What can hang from each mark
Q73: Q604
Q143: Q826 Q979
Q826: Q10 Q143
Q620: Q537
Q398: Q537
Q83: Q398 Q710 Q826
Q550: Q27
Q10: Q296
Q710: Q27 Q56 Q83
Q296: Q10
Q604: Q56 Q73
Q979: Q143
Q537: Q83 Q398

Each row was made from one small tree. The marks that hang from a mark follow it in brackets, in the order of their numbers. Every link used is in the known rows. Write each row's tree.
(in the rows, 128 means zero)
Known rows
Q979[Q143[Q826]]: [174 131 119 138 141 104  97 108 117 157 123 128 130  80 158 126 165 121
 170 107 139 104 116 182 116 134]
Q826[Q10[Q296]]: [151 135 153 119 151 124 135 109  82 123 105 139 133 128 159 136 142 108
 157 127 127 122  87 177  30 160]
Q83[Q398 Q710[Q27 Q56] Q826]: [153 159 142 210 134  77  81 121  94 144 113  74 120  84 163 126 148 111
 132  96 131  61 127 174  66 125]
Q604[Q56 Q73]: [169 132 135 125 165 117 113 120  89 128 134  18 142  77 164 152 160 122
 160  86 193 134 118 154  71 145]
Q143[Q826 Q979]: [164 146 153 143 142 106  99 137 117 141 110 106 129  79 155 134 164 120
 164 114 137  69  96 201  78 147]
Q398[Q537]: [171 156 145 154 143 102 142 131 102 112 104 117 121 111 157 149 140 120
 154 120 140 127 101 171  99 162]
Q710[Q27 Q56 Q83[Q398[Q537] Q826[Q10]]]: [154 130 178 241 154  78 128 113  77 118 112  69 115  54 183 147 145  95
 144 107 137  90 103 176  46 149]
Q710[Q56 Q83[Q826]]: [159 126 143 218 154  88  94 109  91 137 124  81 127  89 178 154 158 106
 149  91 140 127 108 148  52 144]
Q604[Q73]: [157 145 137 128 156 117 121 120 108 113 113  62 134 102 162 150 157 116
 160  90 174 131 110 165  72 141]
Q83[Q398[Q537] Q826[Q10 Q143]]: [152 168 149 180 136  80 131 118  69 117 108  85 128 126 161 119 147 131
 142 133 153  92  88 160  98 158]
Q73[Q604[Q56]]: [165 135 147 141 158 101 100 115  93 164 127  70 134 109 167 142 159 134
 156 106 164 138 116 166  68 159]
Q537[Q83[Q826]]: [169 154 129 157 143  86  92 109 105 118 119  87 135 136 161 136 148 113
 163 109 125 125 111 147 109 138]
Q83[Q710[Q56]]: [159 131 131 164 148  98  89 123 112 131 127 121 126 116 160 148 153 117
 139  90 151 103 125 152  49 149]
Q710[Q27 Q56 Q83[Q398 Q826[Q143[Q979]]]]: [149 121 170 244 154  78 108 120  97 128 120  61 119  60 187 142 156 103
 139  93 145  72 101 175  50 133]
Q826[Q10 Q143[Q979]]: [145 119 170 127 154 110 134 128 101 102 127 124 139 137 162 136 158 124
 153 110 166  86  88 163  44 170]
Q979[Q143[Q826[Q10[Q296]]]]: [170 125 127 128 144 114 104  97  99 151 120 152 133  80 159 124 161 117
 169 124 134 100 101 185  89 143]
Q710[Q27 Q56 Q83[Q398 Q826[Q10]]]: [144 123 175 228 156  82 116 110  82 130 116  59 120  65 183 140 151  91
 147  94 133  90 108 178  28 139]
Q550[Q27]: [157 142 159 130 142 106 142 122 107 121 119 112 118 116 156 143 156 111
 170 123 136 119 129 200  95 126]
Q537[Q83[Q710 Q826]]: [166 156 122 168 140  77  70 108 106 114 124  97 137 142 158 139 146 117
 154 108 125 101 119 135 118 140]
Q296[Q10]: [149 142 136 120 143 116 135 126 102 131 130  93 130 151 144 156 151 112
 169 120 138 144 105 165  23 145]
Q620[Q537[Q83[Q398 Q710]]]: [154 139 136 164 142  80  96 131 110 123 115 117 124 168 158 135 140 128
 142 106 134 109  97 180  96 148]
Q143[Q826[Q10] Q979]: [156 137 168 130 146 109 108 132 104 129 115 112 134  87 154 131 164 116
 167 118 142  63  91 199  54 160]
Q398[Q537[Q83[Q710[Q56]]]]: [180 141 133 174 148  84 111 120 108  97 123 126 123 115 163 158 141 121
 144 119 151 118 110 143 103 164]
Q620[Q537[Q83[Q710[Q27] Q826] Q398]]: [164 142 138 170 135  83  93 119 122 104 116 123 139 149 152 131 139 128
 154 113 124  95 107 202 118 138]
Q620[Q537]: [157 135 153 149 144 104 121 138 111 132 107 133 128 150 157 139 139 122
 156 101 131 131  98 194  65 152]
Q826[Q10]: [147 134 159 119 152 112 135 119  95 119 116 110 134 136 156 136 150 110
 161 105 140 120 104 170  41 162]
Q537[Q83[Q710[Q27 Q56]] Q398]: [165 125 124 152 148  91 105 106 137  97 133 106 133 118 158 139 156 120
 146 102 149  95 121 188  96 136]

Write each row's tree
[156 138 142 155 144  87 114 132 109 127 112 109 122 164 161 133 142 124
 149 107 134 129  90 191  89 147]  Q620[Q537[Q83[Q398]]]
[174 158 140 173 141  79 104 114  91  90 117 118 132 127 157 148 136 120
 153 130 135 103 106 138 120 166]  Q398[Q537[Q83[Q710 Q826[Q10]]]]
[155 153 158 174 139  99  90 106  83 116 104 127 140 101 158 132 131 103
 155 123 106  64 115 165  56 143]  Q83[Q710[Q27] Q826[Q10[Q296]]]
[159 144 141 237 147  76 109 116  76 136 115  67 113  79 178 149 156 114
 134 107 146 116  95 160  78 147]  Q710[Q56 Q83[Q398[Q537] Q826]]
[160 137 166 251 150  76 121 117  86 126 108  63 112  47 184 149 145  98
 142 103 133  94 106 178  64 138]  Q710[Q27 Q56 Q83[Q398[Q537] Q826]]
[173 152 140 178 143  75 106 112  93  86 122 124 136 136 161 145 137 127
 151 132 147 100 103 128 120 169]  Q398[Q537[Q83[Q710 Q826[Q10 Q143]]]]
[144 122 145 221 155  87 106 100  66 136 122  88 125 100 183 138 158 114
 133 114 153 110  82 151  36 150]  Q710[Q56 Q83[Q398 Q826[Q10[Q296] Q143]]]
[168 131 139 180 139  84  90 118 123 107 124 126 137 139 156 134 143 127
 149 108 135  99 110 199  96 139]  Q620[Q537[Q83[Q710[Q27 Q56] Q826] Q398]]
[182 163 137 172 141  84 117 117  98 101 111 105 127 118 160 148 138 119
 158 128 133 126 102 149 128 156]  Q398[Q537[Q83[Q826]]]
[163 138 118 154 142  86  85  96 108  99 137 103 143 138 152 132 162 127
 145 114 151  96 113 166 101 145]  Q537[Q83[Q710[Q56] Q826[Q10]] Q398]
[176 149 154 167 145  85 122 120  93  85 120 117 133 121 162 146 143 124
 155 135 149 101  90 146 114 169]  Q398[Q537[Q83[Q826[Q10 Q143[Q979]]]]]
[150 132 166 221 153  83 115 111 104 114 111  76 134  89 181 143 141 101
 164  99 120  92 110 160  82 135]  Q710[Q27 Q83[Q826[Q143]]]
[167 124 130 128 145 107 104 104 107 148 127 133 134  86 157 124 166 118
 172 110 142  99 112 179  96 145]  Q979[Q143[Q826[Q10]]]
[158 139 135 155 137  85  94 115 109 102 122 130 143 171 148 129 144 134
 152 118 134 102  98 192 109 151]  Q620[Q537[Q83[Q710 Q826[Q10]] Q398]]
[159 143 107 132 142  91 104 107 130  99 128 102 136 151 148 135 158 132
 148 112 144 104 110 181 133 139]  Q537[Q83[Q710] Q398]
[145 157 151 208 144  78 125 115  66 121 104  65 122 107 169 140 148 115
 147 121 129 103  85 164 100 155]  Q710[Q83[Q398[Q537] Q826[Q10]]]
[148 170 139 195 132  69 103 117  71 111 114  98 130 133 156 123 144 137
 130 132 153  61  98 144 109 160]  Q83[Q398[Q537] Q710 Q826[Q10 Q143]]
[160 125 151 176 150  97  99 124 121 123 122 117 125  91 165 147 144 104
 145  86 140  85 134 167  38 143]  Q83[Q710[Q27 Q56]]
[156 142 145 186 146  71  84 106  95 115 127  81 127 114 166 130 148 106
 142 106 136  77 118 153  72 139]  Q537[Q83[Q398 Q710[Q27 Q56] Q826[Q10]]]
[149 137 137 224 149  80  98 113  81 149 119  57 117  90 177 142 162 110
 137  94 142 116 100 161  61 137]  Q710[Q56 Q83[Q398 Q826]]
[153 143 157 181 140  74  92 124  98 114 114 111 131 152 160 128 134 117
 149 111 122  87 103 182  86 146]  Q620[Q537[Q83[Q398 Q710[Q27] Q826[Q10]]]]
[183 145 139 194 142  77  94 122 103  92 128 125 129 111 164 154 145 128
 141 126 156  90 103 134 116 163]  Q398[Q537[Q83[Q710[Q56] Q826[Q143[Q979]]]]]
